Each row comes from the steps of one walk. Every step used is in the known rows, and no mark comes twice. Write the walk behind each row, first mark first.
Known rows:
divul > daloga > lafi: -38 20 6 -4 22 1 19 19 16 24 -8 13 -20 11 1 -12 4 -27 4 17 -10 7 -8 -3
 -17 0 36 17 32 -3 13 7 -28 21 -6 -40
nore > lafi > pima > lofu: 33 20 39 9 -37 24 35 -6 1 12 -6 14 -11 21 26 -4 -17 0 1 12 -1 19 28 1 13
 -25 -12 5 -22 -48 -28 -9 -27 2 0 19
lofu > gizav > lafi: -21 -7 22 -9 -50 22 -3 9 -9 32 -12 36 -11 -4 15 2 4 -23 7 3 -5 9 -24 -8
 3 3 27 14 -48 15 -10 -7 20 -11 -26 6
pima > lafi > daloga: -3 5 11 16 2 7 37 3 0 16 -7 26 -31 28 -15 -3 8 21 10 27 17 14 -5 1 -4
 -16 12 18 -24 -5 -22 -32 -21 41 -8 -3
nore > lafi > daloga: 17 -8 27 17 -16 12 16 16 -13 17 -12 15 -21 20 0 -1 0 3 -4 28 18 12 10 -5
 -5 -20 15 11 -31 -14 -27 -8 -20 38 11 -23
lafi > daloga > sotiz > fipiv: -7 5 -17 13 43 10 15 11 6 27 -24 4 -35 30 -25 -3 0 16 10 10 10 14 -19 -8
 12 -15 -26 33 61 -9 -12 -1 -37 28 31 -32
gizav > lafi: -9 0 35 -6 -22 21 8 19 -5 26 -14 36 -18 -4 22 -2 3 -10 13 7 -7 15 -15
 -10 -8 -1 16 18 -2 -31 -14 -14 12 11 -18 -10
lofu > gizav > lafi > daloga > sotiz > fipiv: -11 -10 -24 10 -20 15 -10 9 -8 39 -20 20 -27 39 -23 2 6 2 15 5 0 12 -27
 -8 16 0 -9 24 22 27 -15 -3 -29 -11 21 -22
nore > lafi > gizav: 4 -1 24 42 -7 11 -11 23 -14 18 -5 -6 -21 -5 27 -2 -1 -2 -2 18 13 12 -9
 -9 2 -8 31 13 -10 -58 -14 -14 28 27 7 -24
fipiv > nufo: -4 14 32 -5 30 20 21 -6 -6 17 -30 2 -12 -16 20 -5 7 5 5 10 5 11 -25 -10
 -9 -13 24 22 -12 -13 -16 -14 -17 24 -14 18
nufo > sotiz: -15 25 11 -14 -3 13 8 14 11 2 -10 5 -13 0 1 3 -1 -9 5 21 -2 17 -13 -4 -3
 4 6 26 7 -37 3 10 13 29 1 -31
lide > daloga > lafi: -22 24 7 3 -14 -2 5 1 11 23 -5 7 -13 0 3 -1 2 -34 6 4 -17 5 -23 6 -14 4
 26 18 13 -8 2 -2 -25 13 -20 -60
lafi > pima > lofu: 14 31 30 0 -13 20 34 -13 15 12 -9 27 -17 9 18 0 -14 4 10 8 -2 19 -1 -2
 18 -22 -29 13 -8 -39 -18 -3 -22 -1 -13 29
nore > lafi > daloga > sotiz: 10 -6 -4 28 3 5 21 10 -9 22 -10 -3 -20 23 -19 3 -6 -11 0 24 9 21 25 -3 0
 -17 20 19 -19 2 -14 -7 -43 40 27 -48
fipiv > sotiz: -3 9 23 -29 -23 15 21 0 4 11 -17 18 -9 -6 8 -8 8 -24 -5 23 8 10 -48 0 -9
 -9 8 20 -13 -6 -3 15 31 15 -7 9
zoku > pima > lafi > lofu: 11 4 4 34 0 1 45 -12 2 30 -13 3 -20 -1 19 0 24 20 3 14 -1 24 16 8 -17 -9
 26 16 1 -2 -24 -51 28 18 -22 21
divul > daloga > sotiz > fipiv: -34 4 -29 -6 60 10 35 15 13 28 -21 -16 -29 15 -13 -15 -6 -3 10 15 -5 21
 -30 -8 2 -13 5 32 82 -20 12 8 -59 11 16 -51
pima > lofu: -3 11 26 0 -12 26 38 -2 5 24 -9 28 -18 0 10 -4 -7 -15 10 2 0 13 3 -3 5
 -18 -8 17 -8 -3 -7 -11 -4 17 -22 0
pima > lafi > gizav > lofu: 8 21 23 39 18 13 3 15 -4 10 -2 -10 -31 5 12 -2 0 -3 5 -5 -7 13 -29 4 -6
 0 21 16 1 -87 -1 -22 39 33 -8 5
lofu > gizav > lafi > nore: -33 -2 10 15 -62 16 -6 15 -9 36 -8 23 -10 -3 30 7 0 -9 7 12 -8 5 -28 -8
 1 8 1 16 -18 36 -27 -15 19 -26 -33 41
pima > lafi > daloga > sotiz > fipiv: -11 8 -22 21 40 8 39 1 3 26 -15 4 -40 46 -30 -8 5 32 16 20 9 14 -7 2 5
 -16 -17 31 41 -2 -18 -31 -50 35 23 -28
divul > daloga > sotiz: -33 7 -19 2 30 2 37 10 16 23 -12 -12 -21 0 -17 -3 -8 -26 8 25 -4 25 -15
 -7 -4 -10 29 26 27 -11 22 7 -57 18 2 -53
lide > daloga > lafi > gizav > lofu: 5 35 13 40 1 -1 -35 13 5 14 -1 -21 -19 -2 3 -1 -3 -49 0 -27 -27 8 -47 7
 -15 18 26 15 42 -78 11 11 12 11 -8 -46
zoku > pima > lafi > daloga: -4 8 13 30 15 -5 49 -13 -1 22 -15 30 -28 25 -9 11 9 46 -5 20 6 25 19 0
 -10 -17 28 15 -42 25 -27 -42 -16 51 -16 1
zoku > pima > gizav > lafi > daloga: -7 -7 17 54 -40 6 20 4 -16 35 -13 30 -22 26 8 28 13 34 2 1 -1 31 34 -10
 -10 -24 19 11 9 46 -30 -19 -17 20 -9 -4
daloga > lafi > pima: -9 38 36 4 2 1 6 5 22 10 -13 23 -17 16 22 1 -2 0 -1 13 -10 7 -3 0 4 -1 2
 17 19 -41 -11 0 -7 7 6 6
lofu > gizav > lafi > pima > zoku: -1 10 34 22 -73 23 9 -22 3 18 -20 34 -7 15 24 9 2 5 13 13 -10 15 -13 -8
 18 3 5 9 -11 -28 -22 -20 -20 -38 -12 44
lofu > gizav: -25 4 8 -12 -28 14 9 3 1 24 -18 18 -14 -14 11 5 4 -14 -2 14 7 8 -27 -4
 11 -8 26 20 -60 14 -4 -1 17 1 -18 0
divul > daloga > lafi > nore: -47 23 -1 20 15 -2 18 24 17 27 -2 -4 -19 12 16 -9 -2 -18 4 30 -12 2 -13
 -5 -19 7 11 17 63 18 -3 3 -36 8 -16 -1
lide > daloga > sotiz: -17 12 -20 5 -1 0 23 -13 9 25 -8 -14 -12 -11 -15 8 -9 -31 13 8 -10 23
 -25 1 -2 -6 17 27 -4 -16 10 -3 -49 17 -14 -70
fipiv > sotiz > nufo: 3 3 16 -51 8 15 27 -8 9 20 -17 22 -9 12 7 0 18 25 -4 25 16 10 -56 -5 -10
 -20 -3 32 11 -29 2 40 33 23 0 7
nore > lafi: 2 -4 31 8 -16 19 23 14 -9 19 -12 3 -15 -2 24 -3 -3 -6 -6 23 6 14 13 -6
 -6 -13 28 16 -37 -31 -18 -12 3 32 -2 -18

Which walk is each row?
2 11 27 22 -15 28 23 19 -8 12 -15 -16 -23 0 17 16 -1 -18 -5 -14 -10 15 4
 0 -5 -22 8 18 12 -22 -4 6 8 20 -4 -2 -> pima > gizav > lofu
-5 7 -8 11 -38 6 -13 2 4 32 -10 6 -13 -1 12 -6 22 -44 8 6 -1 -4 -8 9 -3
 10 26 16 12 38 -4 -3 34 -20 -5 -3 -> daloga > lafi > lofu > gizav
-8 12 11 13 -28 14 38 -25 -1 34 -18 30 -8 0 14 14 1 -3 -9 -1 -11 23 16 0
 10 -14 15 12 -73 58 -12 -11 8 1 -35 11 -> zoku > pima > lofu > gizav
-19 12 11 38 3 3 6 7 -3 20 1 6 -31 1 15 -4 10 23 10 20 14 9 -24 -3 2 -5
 21 19 -4 -45 -9 -41 22 28 -12 -5 -> pima > lafi > gizav
-28 13 12 24 -2 8 43 7 2 23 1 5 -23 4 26 1 -3 24 8 29 4 7 -11 -1 -10 -6
 -10 23 2 6 -28 -41 -4 20 -30 35 -> pima > lafi > nore
5 16 43 -2 -32 16 4 6 8 15 -10 36 -16 5 27 1 -6 15 13 9 -5 20 -20 -12 4
 -5 1 12 5 -63 -20 -14 -4 -5 -9 27 -> gizav > lafi > pima
-4 13 29 -3 50 31 17 1 -5 20 -38 -3 -22 1 24 -14 9 34 4 3 5 7 -40 -11 -3
 -15 -3 29 48 -24 -23 -14 -14 15 2 23 -> sotiz > fipiv > nufo
-12 12 -8 41 29 -13 55 -18 4 29 -12 11 -26 27 -26 17 8 29 -1 19 1 30 35
 4 -5 -13 23 23 -27 39 -16 -40 -41 50 0 -30 -> zoku > pima > lafi > daloga > sotiz
3 -4 -3 1 -44 16 1 0 -1 29 -18 -1 -14 -16 12 -6 17 -23 7 13 12 7 -29 2 6
 -5 19 17 -15 13 -9 -9 36 -16 -15 20 -> lafi > lofu > gizav
-34 26 19 25 2 2 11 24 11 25 -5 12 -18 3 32 1 -1 -15 2 14 -11 -3 -4 -2
 -12 8 -11 23 41 26 -17 -9 7 14 -13 11 -> daloga > lafi > nore
-18 7 12 34 -56 15 22 -13 -7 47 -8 36 -3 6 36 19 -3 3 2 -3 -24 20 13 -4
 0 0 -12 7 -29 77 -37 -21 12 -23 -49 55 -> zoku > pima > lofu > gizav > lafi > nore
1 13 29 41 -3 14 35 4 -7 19 -24 -13 -21 -2 23 29 1 7 -19 -21 -21 29 22 0
 -10 -24 15 19 0 2 -7 -2 13 29 -13 1 -> zoku > pima > gizav > lofu
-8 30 20 -10 22 21 7 -5 3 1 -23 -10 -4 -4 7 0 6 -4 6 17 -1 17 -20 -6 -11
 3 19 25 4 -31 -9 1 -11 26 -1 -2 -> fipiv > nufo > sotiz
7 -4 14 9 -60 27 7 -5 -11 34 -4 52 -14 31 -13 3 1 -21 19 -1 1 11 -2 -3 9
 -9 0 3 -45 42 -25 -6 -16 -12 -18 16 -> pima > lofu > gizav > lafi > daloga
4 12 10 9 -7 8 2 12 8 28 -10 5 -17 -1 16 -13 19 -34 13 5 -3 1 3 6 -15 6
 11 20 51 -5 -5 -14 25 7 2 -14 -> daloga > lafi > lofu
-13 20 -1 -19 24 23 3 19 10 8 -17 -1 -22 15 4 -5 3 9 6 14 -4 13 -27 -5 3
 4 -22 32 55 -52 -7 6 15 22 17 -23 -> nufo > sotiz > fipiv
-7 42 17 2 -46 11 8 -20 16 22 -6 30 -11 28 11 3 -7 -26 4 0 -13 4 8 7 23
 -5 -1 7 -28 17 -10 3 -10 -26 -11 24 -> daloga > lafi > pima > lofu > gizav
3 -3 -21 15 -27 27 6 -2 -9 42 -12 23 -24 53 -26 -2 -2 -14 23 -9 -7 15 -2
 -2 19 -8 -27 18 27 47 -22 -6 -39 -21 13 -14 -> pima > lofu > gizav > lafi > daloga > sotiz > fipiv
-23 23 17 36 7 -4 -28 18 5 23 -2 14 -23 0 18 0 7 -9 5 3 0 -1 -17 -5 0 10
 20 21 42 -27 1 -4 33 24 2 -29 -> daloga > lafi > gizav
24 -15 4 12 -59 21 2 7 -17 29 -12 -12 -8 -7 20 -8 13 -31 -2 21 12 9 0 5
 3 -8 36 9 -37 3 -22 -16 31 -9 -2 3 -> nore > lafi > lofu > gizav
-16 5 -14 -16 44 6 36 -3 14 33 -15 11 -21 7 -2 15 5 28 7 19 5 18 -13 -10
 1 -17 -6 42 13 -34 13 22 -9 34 5 -45 -> daloga > sotiz > nufo
15 31 34 24 -20 21 17 5 2 2 -15 -16 -23 12 26 18 -8 10 -5 -13 -10 24 -1
 -1 10 -28 -10 15 10 -64 -8 10 -12 3 4 31 -> lafi > pima > gizav > lofu
-23 35 12 0 17 -4 16 6 26 13 -8 12 -18 22 7 -8 -6 -6 3 21 -7 14 -14 -5
 -4 -3 19 13 42 -41 4 10 -48 2 3 -6 -> divul > daloga > lafi > pima
12 14 46 25 -40 23 19 -14 6 14 -19 38 -12 15 32 3 -2 15 18 14 -15 20 0
 -10 5 0 -13 11 31 -67 -23 -28 -28 -12 -4 35 -> gizav > lafi > pima > zoku
12 46 14 33 -42 4 3 -8 9 5 -4 -29 -16 25 12 18 -7 -26 -1 -22 -31 18 -7
 10 -3 -12 6 7 39 -52 -3 10 -39 -8 -1 -19 -> lide > daloga > lafi > pima > gizav > lofu
-13 14 -4 4 67 23 20 -4 0 25 -35 -20 -21 3 6 -9 4 13 7 1 -3 12 -29 -6 2
 -11 -1 37 70 -12 -12 -11 -38 14 18 -11 -> daloga > sotiz > fipiv > nufo
-7 -1 18 -6 -67 32 12 -5 -10 36 -6 43 -9 9 12 1 -3 -35 15 -6 -10 12 -2
 -2 8 -4 5 8 -46 23 -12 -12 10 -21 -32 11 -> pima > lofu > gizav > lafi
-29 3 -32 -21 58 1 48 2 19 35 -11 -4 -20 18 -16 5 3 18 10 30 3 26 -21
 -12 -7 -20 16 38 39 -26 28 34 -50 25 4 -54 -> divul > daloga > sotiz > nufo
1 -1 -14 26 -35 2 35 -23 -4 36 -14 3 -17 1 12 6 28 12 -1 15 0 19 4 10 -5
 -5 38 12 -49 35 -21 -49 32 -3 -28 29 -> zoku > pima > lafi > lofu > gizav
